Known rows, with every step that occurs:
gapu, fope, lofod, guro, gabad, zenit: [ 28  12  14   6  -8 -19  -3  -2  -8  17  52  13   0 -10   0 -14  25  13
  19 -29 -11 -22 -24   0  36  19   7  20  28 -29  15   9   9 -37  16 -31
   9  -7  27  17  24   7  41  -6  19   5 -15  -5  14  39]
lofod, guro, gabad, zenit: [ 16  12  19   7  10  -9  -2 -13 -32  20  23  15  -4   2  -1 -11   8  15
   6 -23 -27  -9 -23   2  42  -7   1   6  35 -13  16  30   2  -7   8 -12
  -5 -15  28  25  19  11  24 -11   8  -4  -4  14  -2  18]
reruk, zenit, lofod, guro, gapu: [-25  12 -19   3  -7  18 -15 -10 -43  25  -5   8 -24 -11  12  11   8  11
   6  -7  -5 -19  -3   2  41   4   6  11  12   8  24  11   3 -12 -23 -23
  40 -14   7  -5  25   7  20  -9  16   4  22  20  13  20]
guro, gabad, zenit, reruk: [ 24  24  10  13  12  -6   0  -8  -5   7   5  10 -11 -10 -12  -6  17  13
   4 -14 -19   2 -27   8  36   1  -8   4  33 -32   9  26 -12   9   2 -10
  -6 -20  18  23  24   9  27   2  11   8 -10  15  -8  -6]
sasol, fope, gapu, guro, gabad, zenit: [ -2  13  11  11  13  -4  -1 -24 -13   7  20 -23  12 -23  14 -23  31   8
  -8 -23  -8 -32 -18   9  40 -16  19   4  28 -22  34  19 -14   4 -17 -24
  -9  -2   4  10   6   0  12 -21  25 -19 -15   5  10  25]
guro, gapu: [ -3   9   8   3  18  13 -17 -14 -11   5  -8 -16  -9  -6  -3  16  -8   6
  -8  -1 -14   2 -13   9  10  -1  14   9  14   1  -8  13  -3  -1  -8 -15
  -6  -9  -3   1   2   4   3 -12   9  -4  10  13  -3   8]
gapu, guro, gabad: [ 12   3   8   4  -8 -15   5  11   9  13   3 -26  16 -18   0 -16   8 -11
  -9 -23 -18   1 -19   1  14  -6   0   5  31 -10  -2  25  -4  10  -5   3
 -10 -17   7   1   6   4   5 -20  14   6 -17  10   1  25]
lofod, guro, gapu, zenit: [  7  14   4  -6 -12   2 -17   8 -30  17   2   8  10  -3  -2   3  -5  21
  16  14 -21 -14 -22   9  24  -1  13   8  15  14   8 -11   1  -4   1  -4
  23  -7   5  -8  10   9  17 -16  12   0   0  15  -3  22]
guro, gabad, zenit, lofod, fope, sasol: [ 30  -3   4  23  -3   9  -6 -13 -24  31  -7  21  -9 -11   8  -5  19   7
  21 -14  28 -16 -29  13  33  15 -26   4  49 -75  11  21  10  -4   6 -27
 -19 -17  27  18  40  -1  44 -26  25   3   7   2  20   3]
sasol, guro, gabad, zenit: [  4  17  18  18  18   1  -6 -22   0  12   7   7  -7   4  -5  -2   4  11
   3 -17 -16 -13 -24  -4  21   4   2  12  37 -26   8  34  -1 -15   8  -6
  -3 -19  20  20   1   8  29   0  21   1  -4   0   4  30]
zenit, sasol, guro, gabad: [ -2  24   3  48  11 -17  -5  -4  16  17 -14  19  -2   7  -8  -1   1  -8
   0  -6 -28  -5 -28 -13   7  -1  -3   7  34 -11  -3  26   9  -9  23  17
   3 -20   2  10   0   8  18  11  15  21  -5  15  27  27]
guro, gabad, fope, lofod: [ 22  -5   7  13  22   2  -9  -4   3  19  21  -2  10  -1  -7  12  13   5
  14  -6 -13  -2 -23   5  22  -4   8  12  27 -47   1   4  -4  -6   0 -10
 -19  -9   6  26   5   1  12  -3  14  -6  -7  -2  10  28]
zenit, sasol: [  9  15   1  30  -7  -8   7   2  -9  14 -10   9  -2  -3 -14  -5   1   2
  -7   5 -24   2 -24  -6   7  -5  -6   4  12  -4 -13  10  -1   5  10   4
   9   0   1  -1  13   8   8   0   8  17  -2  14  19  -6]
gabad, fope, reruk: [  0  14 -14  14   0  30   8  14   1   9  13   5   9  -1 -17   7  -5  21
  16  41  -6  10 -22  14  14  -2 -17  -3  22 -43  14 -26 -10   7 -11   3
  -7   2  -4  15   9   5  10 -20  20   0  -5  -3  13  28]
sasol, fope, gabad, guro: [ -3  15  -7  27  -5 -11  -5 -33   2   0  31  -3   0  -4 -12 -11 -20  15
 -17  -2 -16 -22 -17   9  25 -24  13  15   3  12   9  17   0 -10  -4   3
  -4  20  11  12  15   8  19   5   6   4 -11  13  34  23]
gabad, guro, gapu, fope: [  4  24   3  10 -13  14 -10 -12  18   8  35 -15  -7 -30  -9   1  -6  14
 -14 -19  -5  -2 -11  10   6  21   5  28   1   1   3  20  -2 -19   2  -7
  -1  -7   6   3  14  -4  12 -12  17  10 -13  11   7  26]
gabad, fope, reruk, zenit, gapu: [-19  26 -28  16   2  23  12  23 -21  25   3  24  -8 -10   5   8  -6  26
  33  56 -19  -4  -5  14  14   9 -17  -5  15 -60  42 -11 -26  21 -40  -3
  15   7 -11  26  12  -6   8  13  43   4  -9  -3  16  36]
gabad, zenit, reruk: [ 15  19   8   8   1   7   6  -5 -10  -1  15   6 -12 -12 -19  -6   9  26
  -1   2 -14  -2 -29   6  31   3 -12   5  15 -20   7   6 -16  14   3 -17
  10  -5  17   7  24  10  25  -4  12   7  -3   2  -4 -17]
fope, gapu, zenit, lofod, guro, gabad: [  7  10 -13  14 -15  -3 -19  31 -30  39 -13  22   2  -6  15 -13  25  13
  20  -8  -4 -41 -25  -1  44   3   1  10  21 -33  14  -8  10   0   8  -7
  27 -12  15  -1  20   9  12  -8  26  16   1  12   1  31]
fope, reruk, zenit, sasol, guro, gabad: [-14  41 -14  42  -3 -14   2   9   8  22 -19  32 -11   4   0   1   2  -6
  20  23 -21  -9  -7   5  13  11 -11   1  47 -43  32  16   2 -13 -17  26
  24 -22 -19  16   0   5  31  29  34  31  -1  19  41  49]
gabad, guro, gapu, zenit: [ 18  19  15  -5 -21   9 -14  -4  -8  17  15  -3   2 -25 -11   6 -15  21
  -4  -1 -11 -10 -14  16  12   9  10  22   4   1  -1  16 -11  -3  -8  -1
   2  -5   3   1  15   0  14  -3  16  11 -14  10  -7  17]
sasol, fope, gabad, zenit: [  0  16  -1  15   5  -8   0 -37 -24  -3  17  -3  -8  12 -14 -21   1  17
   1  -5 -14 -26 -22  12  27 -25   6   4  19  -5   5   4  -5 -11  -4 -28
   4  16  12  13  16  14  45   2   9 -16  -2   9  33  13]
lofod, guro, gabad, zenit, gapu: [  3  20  11  13  14 -14  -4   0 -41  25  16  30 -18  -5  12 -13   2  17
  16  -7 -36 -15 -22   0  37  -2  -4   2  24 -19  20  37  -7   8  -3 -22
  -3  -7  33  26  25   1  18   4  19  -3 -11   8  -8  26]
zenit, reruk: [  9  10  -2  17   7   3   3   8  10   2  -2   0  -2  -5 -11   6   0  21
  -8  15 -17   0 -25   1  20   1  -2   4  11  -7   2  -1  -6  18   3   4
   9  -5   5  -4  16  12   2  -1  11  16  -3   8   0 -12]
fope, lofod, guro, gapu, zenit, reruk: [ 19  19   2  -6 -20  -6 -21  15 -13  10  19  18  -2  -9  -5  18  10  27
  24  23  -8 -20 -31  10  42   3  22  15  10   0  16 -27   0 -10  -6 -14
  34  -1   3 -20  24   9  23  -2  13  13   2   1   1  19]
sasol, guro, gabad, zenit, lofod: [ -4  11   4  21   0  13  -4 -21  -6  22  -4  15 -24   1  -8  -6  16   5
   3 -26   1 -19 -24 -11  31  14 -10  15  35 -27   7  27   1 -24  10 -24
   8 -20  34   9  21   9  37  -4  20   8   6  -2  11  33]
lofod, guro, gabad: [ 11   5   6  18  11 -11  -8   4 -11  19   8   8   4   8   3  -2   0   6
   4 -11 -33  -9 -21  -2  31 -10   9   1  26  -1   8  24  11   1  12   4
  -6 -17  17  14  10   9   2  -9   7   7  -5  20   1  24]
reruk, fope, gabad, guro, gapu, zenit: [ -1  31  -7  -2 -33   0 -25 -15 -12  30  20  13  17 -16 -14 -10 -10  23
  14   2  15 -18 -12  32  18 -15   5  19  19  -6  18   6  -9 -19 -19   0
  24   5 -10   9  16   8  46  16  28   0 -11  17   7  31]
fope, sasol, guro: [  3  -1   8  22   4  20  -2  22  25   6  -5   0   2  11   1  10 -11  16
   7  31  -2 -15 -24  -7   5  15   1  12  29 -28   3   1  11  -4  17  11
  -7  -2   0  -6  -2   9  15 -10  27  10   4 -13  29  28]
guro, gabad, zenit, sasol: [ 24  23  13  24   3 -20   5 -14 -23  21  -1  18  -8  -9 -14 -19  19  -2
   2 -24 -29   5 -25   4  22  -3 -12   4  33 -29  -4  36  -6  -3   7 -14
  -6 -18  10  26  18   6  34   7   7   9  -9  22  12  -2]
gapu, guro: [  4  -1   6  -1 -19   1   9  11   9   6  13 -30  13 -22  -5 -12  -1   2
 -11  -3  -9  -6 -20  -5  12  -2   2   8  16   6  -2   3  -7  13  -4  -1
   6   0   7 -13   9   7   0 -27  14   4 -15  -2   4  15]
guro, gapu, zenit, reruk, pila: [  5  33  -3   6 -19  16  -2  -3  -1  12 -22  -4   1   2  -6  11  10  18
   8  13 -24   2 -19  24  30  10   8   7  18 -19  14 -11 -21   9 -27  -5
  28 -10  -1  -9  21  19  21  11  24   3  -1  14   5 -12]
gabad, guro, gapu: [  2  17  11   4   1  16 -18 -21  -4   9  22 -14 -15 -27  -5  13 -18  15
 -20 -12 -11   4  -9  11  17   3  11  22   3   9   1  31  -6  -3 -11  -7
 -12  -6   9   6  12  -2   6 -12   8   3  -4  16  -4  14]
zenit, lofod, fope, gapu: [ -4   0 -19  29   8  19 -19 -16 -20  25 -14   3  -1 -17  17  10   9  18
   0   0  42 -30 -27   4  32   6  -4   1  11 -44  13 -11   8  12  -3 -13
  17   1  15  -9  21  -2  -4 -27  30  -1  20  -5   8  -3]
lofod, fope, gapu: [  6   4  -4  25  26   8 -20 -23 -11  17  -2  -2  13 -10  20  16   1  25
   0   9  24 -23 -24  11  22  -3  11  -5  15 -38  22  -6   6  18   0   1
   2   3   6   1   3  -5 -12 -21  31  -8  12  -2   3  -4]
reruk, zenit, gapu, fope, lofod: [  1  15  -8   5 -10 -13  -1  17   0  22  18   4  -7 -21  21   2   7  15
  23  12 -12 -32  -1  -2   4  35  10  22   0 -41  15   6  -9 -16 -23 -19
  38  13   0   6  20  -4  17  33  45  19 -16 -17  21  31]
sasol, guro, gapu, zenit, reruk, pila: [-12  37  -4  19 -15  21  -8  -9  21   9 -20   4  -2   9  -4  18   3  23
  10  24 -19  -7 -23  12  27  15  14  11  26 -13  22 -10 -14  -2 -15   7
  39 -11   1 -16  12  19  25  13  34   2   4   0  16  13]
lofod, fope: [ 12   2   3  23  10  -1  -8 -27  -7  14   3   0  18  -7   5  12 -13  12
   0   8   9  -8 -25   7  12  -2   6  -3  18 -17   6   2   6  12   5   6
  -3  -2  16   4  12   2   1 -22  20   0   2   0   3  -7]
sasol, guro, gabad, zenit, gapu, fope: [ -8  32   8  28   6  -4   0  -2  15  19  12  20 -14  -8   7 -14   9  13
  18 -11 -20 -21 -24  -9   5  29  -9  16  28 -42  15  35  -7 -18  15 -18
   9 -10  25  20  12  -2  35  16  40   8 -20 -11  12  53]
gabad, zenit, gapu, fope, lofod: [ 14  12  10   2 -12  -6   2   4  -8  10  34   7 -15 -21   3  -9  12  19
  18   1  -2 -23 -20  -1  10  33  -3  23   7 -41   4   1 -12 -22  -7 -44
  18  17  25   7  30  -4  30  12  35   6 -16 -29   9  26]

Rows:
[ 16  11 -26  19 -38  -9 -12  -4 -19  32 -17  22  14  -1  -5 -15   0  11
  28   5  31 -32 -35  13  19  -1 -18   3  25 -39  -6 -25  10  -4   8  -7
  35   7  22  -9  33  11  43 -12  25  14   5   1  23  17]  gapu, zenit, lofod, fope, gabad
[  6   6 -13   5 -22  16 -12  28 -21  26 -22   2   4 -13   3  -6  17  20
  10   7  15 -32 -24   1  23  13  -1  11   7 -37  -4 -21  -2   7  -2 -13
  33   3   6 -15  18   8   8  -6  32  14   6  -6   2  11]  fope, gapu, zenit, lofod
[-11  11 -14  14  -2  -8 -14 -10  -5  19   5   4  14  13  -9 -11  -5  17
   9   7  10 -13 -16  15  16 -22  -1   0  27 -12   9   1   2  -9  -8  -3
  18  10  -5   8   8  17  29  13  26  -4   1   9  17  18]  reruk, fope, gabad
[-10  39  -6  12  -7   9 -19 -26  18   2  20   2 -18   6 -13 -11   8  15
  16 -14  12 -15 -27   9   9  13  -2  21  28 -22   1   3   5 -42  12 -25
  25  -1   8   1   1   8  65  -1  26  -8   8   1  34  55]  sasol, guro, gapu, fope, gabad, zenit
[ 22  19 -24  21 -50  -8 -11 -13 -11  36  13  27   9 -21  -7 -17 -12  19
  15  -5  33 -28 -31  14  25   1 -20  13  14 -32   1 -11   8  -6   3   2
  28  10  33  -4  41   3  42  -9  23  23  -6   5  26  23]  gapu, zenit, lofod, fope, gabad, guro
[ -7   9   5   3  12   9 -18 -11 -23   9   8  -1 -10   0   1  14  -7  15
  -1   5 -20  -5 -20   4  27  -8  15   6  13  21   8   6   7  -4  -1 -13
   6  -8   7  -3   8   8   3 -22   6  -8  11  16   1  18]  lofod, guro, gapu
[-10   6   4  19  18 -10  -8  -7   8   7   3 -31  19 -19  20 -12  21  -3
 -11 -16 -13 -32 -16   4  30 -19  29   3  21  -9  25  13  -4   9 -12  -5
 -10  -4  -6   0  -4  -1  -8 -19  24 -11 -14  12  10  30]  sasol, fope, gapu, guro, gabad
[ 20  14  22   6  16  -5  -4 -16 -19  16   4   0  -3  -4  -8  -9   8   4
   1 -28 -19  -4 -19   6  24   0  -3   6  33 -31  -3  38  -7  -2  -1 -18
 -17 -18  19  26  12   6  25   0  12  -1  -9  14  -7   6]  guro, gabad, zenit
[ 22   9  13  33  19   7  -9 -19   2  20   5  22   4   2  12   4   5  16
  25   2  17 -21 -33   7  22  13 -11   3  57 -65  28  25  11 -10  18   3
 -23 -18  20  20  11  -1  44 -15  36  -3   3  -7  22  28]  lofod, fope, sasol, guro, gabad, zenit
[  4  34  -6   1 -11   4 -15 -24  -5   4  19  -5 -16  -2 -15 -20  12  12
  12 -20   8  -7 -22  22  12  10  -7  18  23 -25 -10   8  -2 -29   2 -33
  16   1   7   7   9   7  59  -7  18  -9   2  13  22  31]  guro, gapu, fope, gabad, zenit
[  7  -1   1  36  11  15  -8  -3  19  13  -3  13  13   5  12  18 -16  22
  13  33  21 -22 -32   0   6  12  -1   3  38 -41  18  -3  20  -2  19  19
  -8  -1   8  -4   4   1  18 -21  34   2  10 -15  29  21]  lofod, fope, sasol, guro
[ -3   1 -20  26   4  19  -1   7 -25  33  10  22  -4   2  -5  -5  17   9
  15 -13 -15  -9 -28  -6  42 -12 -13   5  25 -20  17   3   7  -2  14 -11
   2 -16  22  16  26   8  13 -32   8   1   0  15  12  32]  zenit, lofod, guro, gabad, fope
[-15   5  -8   7  -5  18 -17  -7 -33  19   0   4 -26  -5   0  10   3  11
  -3  -4  -2 -10 -18  -3  37  -2   2  10  10  19   6   1   8 -11  -7 -29
  18 -10  18 -14  26   9  11 -29   5  -2  20  15   6  22]  zenit, lofod, guro, gapu
[ -1  25   9  31  -6   1  10 -18  -8   8   6  21 -12  -2 -20 -10   4  17
   2   3 -15 -10 -33 -11  14   3 -11   7  23 -12   6  12  -4 -15  15  -3
  23  -2  14   5  12   8  34   1  17  10   1  -4  28  12]  gabad, zenit, sasol, guro
[ 24  -3   2  21  18  18   1  29   6  23  -2   1   9   8  -2   0   9   9
  21  11 -19   6 -24   8  16   0 -10   4  42 -64   6  11  -1  10  13   3
 -37 -14  -6  32   6   2  17 -14  19  -4 -10  10  19  20]  guro, gabad, fope, sasol
[ -8  28 -11   8 -10  17 -10  10  15   0   5  -6  -7 -11  -9   8  -2   6
  10  22   3   3 -11  20   3  26  -2  10  22 -30   9 -14   2 -19 -13 -13
   4 -11 -12  -2   6   2  24 -13  26  10  -2   8  14  44]  guro, gapu, fope, reruk
[ 19   9  -5   8 -27   9   3  49   1  23  -8  23  31  -6  -6  -8  10  38
  32  44   3 -19 -26  15  20   7  -8   5  33 -39  28 -21  -8   9   2   9
  23   1 -19  -3  26  14  28  13  41  18 -19  -2   6  -6]  gapu, zenit, reruk, fope, sasol
[-18   2  -3  11   6   4   0  -7   3  -2  13 -35  19 -20  14  -8  14  13
 -17   7  -3 -37 -18   0  24 -15  27   4   6   4  27  -9  -8  12 -15  -8
   7  13  -5 -13   1   1 -15 -25  25  -9 -10  -2  16  19]  sasol, fope, gapu, guro
[  1  11 -17   8 -27   0  -5  -9 -36  20  19  24 -27   6 -13 -25   8  21
  14 -14   9 -22 -31  -1  47 -11 -20   7  18 -11   1  -3   8 -16   4 -34
  31   9  39  -1  38  21  51 -17   8   0  17   6  27  23]  fope, gabad, zenit, lofod, guro
[ 12  24   9  17  -7 -16   4   2 -15  23  10  -4  -6 -30   0 -34  38  -3
   0 -28  -5  -8 -26   6  30  -7 -12   4  33 -42  15  21 -13   9  -6 -12
   1 -11   3   7  10  -1  24 -12  21   0 -10  13  11  12]  fope, gapu, guro, gabad, zenit, sasol
[ -9  20  -2   3  -6 -19   6  18  -8  29  -5  -7  -2 -26  26 -12  10  -4
   9  -6 -35 -15   0   0  14   3  -1   6  26 -26  21  41 -20  21 -35  -2
  13 -12   3  12  11  -7   4  16  36  10 -23  10   2  31]  reruk, zenit, gapu, guro, gabad
[ -5   3  -2   0  -4   5  -3  14   7   8   9 -32  11 -27  10  -8  13  15
 -11   2   9 -15 -19  -1  19  -3   9   7  10 -17   9  -4  -7  20 -10   1
   9   3   1 -16  -2   2 -12 -25  26  -4  -1  -3   2  16]  fope, gapu, guro
[  8  13  11  28  -8 -19   8 -29 -44   6  44  26  -6  -5  -9 -10  14  16
   5   3 -25 -31 -31  -1  45 -15  14   9  13  12  29  -7   3 -30   0 -33
  19  18  18   2  32   9  33  -6   5  -1  -3  -4  42   9]  gabad, zenit, sasol, fope, lofod, guro
[ 14  15  11  -8  -6   6 -15   6 -18  13 -15  -7   7  -8  -7   8  -4  12
   8   7 -16  -6 -17  14   4   5  11  12  16  -4  -9   1  -8   1  -4 -11
  13 -11  -7  -3   3   3  17  -2  18   1  -3   8  -5  14]  guro, gapu, zenit
[  0  33  -8   9 -21   6  15  19  -8  10  19  21 -16 -19  -2 -17   1  23
  24  28   1  -7 -18  10   7  34 -24   5  16 -53  18  -4 -14  -3 -15 -30
  12   8  15  10  26  -2  32   5  42  12 -17 -15   9  42]  gabad, zenit, gapu, fope, reruk
[-15  39 -17  15 -10   5 -29 -24   9  15  26  16  -7 -16 -15   1  -5  27
  -1   2  18  -4 -16  28  35 -20   1  14  16  -2  30  13 -11  -6 -22   2
  13   2  -6   3  23   9  35  12  18   6   2  25   6  14]  zenit, reruk, fope, gabad, guro, gapu
[ 21  17   8   7 -27 -16 -15  10 -32  22  12  22   1 -10  -8   3  10  10
  22  16 -18 -16 -28   8  25   1  16  14  14   6   2 -20   5 -24   0 -15
  34   2  -1 -15  19   7  29  -4  14  13   1  10  21  24]  fope, lofod, guro, gapu, zenit, sasol
[ -2  40 -27  30 -35  -5  21  22   7  18   0  21   2 -14  -8 -16  12   3
  19  28 -15  -3  -7  12   3  28 -21   6  22 -43  24  -9  -2 -14 -14   9
  39  -3 -22   5  13   4  33  20  35  35 -14  17  43  27]  gapu, fope, reruk, zenit, sasol
[ -4  11   0  41   5 -11  11 -17 -15   3  -3   4   8   0 -13  -7   2   1
 -11  10 -38 -17 -23  -4  14 -19  11   2  10  16   4   5  -3  -2   1  -8
   6   7  -7   3  13   7   6   0   8  11  -8  16  36  -5]  zenit, sasol, fope
[ -2  11  10  27  22  -4 -14  -7  23  15 -10   0   1  12   0  11  -5   1
  -1  -8 -22 -13 -21 -10  12   2  11  10  33 -15   2  28   9  -8  15  14
  -7 -21   9  10  -5   8  11   4  19  10  -3   5  10  36]  sasol, guro, gabad
[  1   6 -10   8 -21  17  -4 -25 -25  22  16  -7   0 -45  15 -19  29  19
   3 -13  55 -28 -32   6  41   5 -15   3  21 -47  26 -12  -6  11 -15 -30
  22   3  32 -13  32  -3  19 -49  35 -12  12 -16   6   4]  gabad, zenit, lofod, fope, gapu, guro
[ 23  17  12   7  -2 -17  -6   2  -6  19  29  11 -15 -19   9 -12  19   6
  21 -18 -11 -20 -18   3  16  33   0  22  21 -55   2  25  -8 -25  -3 -39
   3   0  26  24  26  -3  33  20  35   8 -20 -15   5  39]  guro, gabad, zenit, gapu, fope, lofod
[ 14  31 -14  36 -37 -29   7 -11  -6  18  17  25  13  -9 -23 -32  -8  12
   3   4 -29 -28 -28  11  18 -21   0  15   6   7   1  -1  -3 -12   6  12
  22  21  -1   4  24   8  38  17  10  23 -25  21  50  20]  gapu, zenit, sasol, fope, gabad, guro
[ -2   8  -4  13  -7  -6 -11   6 -10  15  37  24  14  -5  -1  10  10  35
  15  24   7 -24 -26   4  48 -10  15   6  17   4  43 -19   2 -10 -10  -5
  34   8   4  -9  29  17  12   0  23   8   0  -8   4   7]  zenit, reruk, fope, lofod, guro
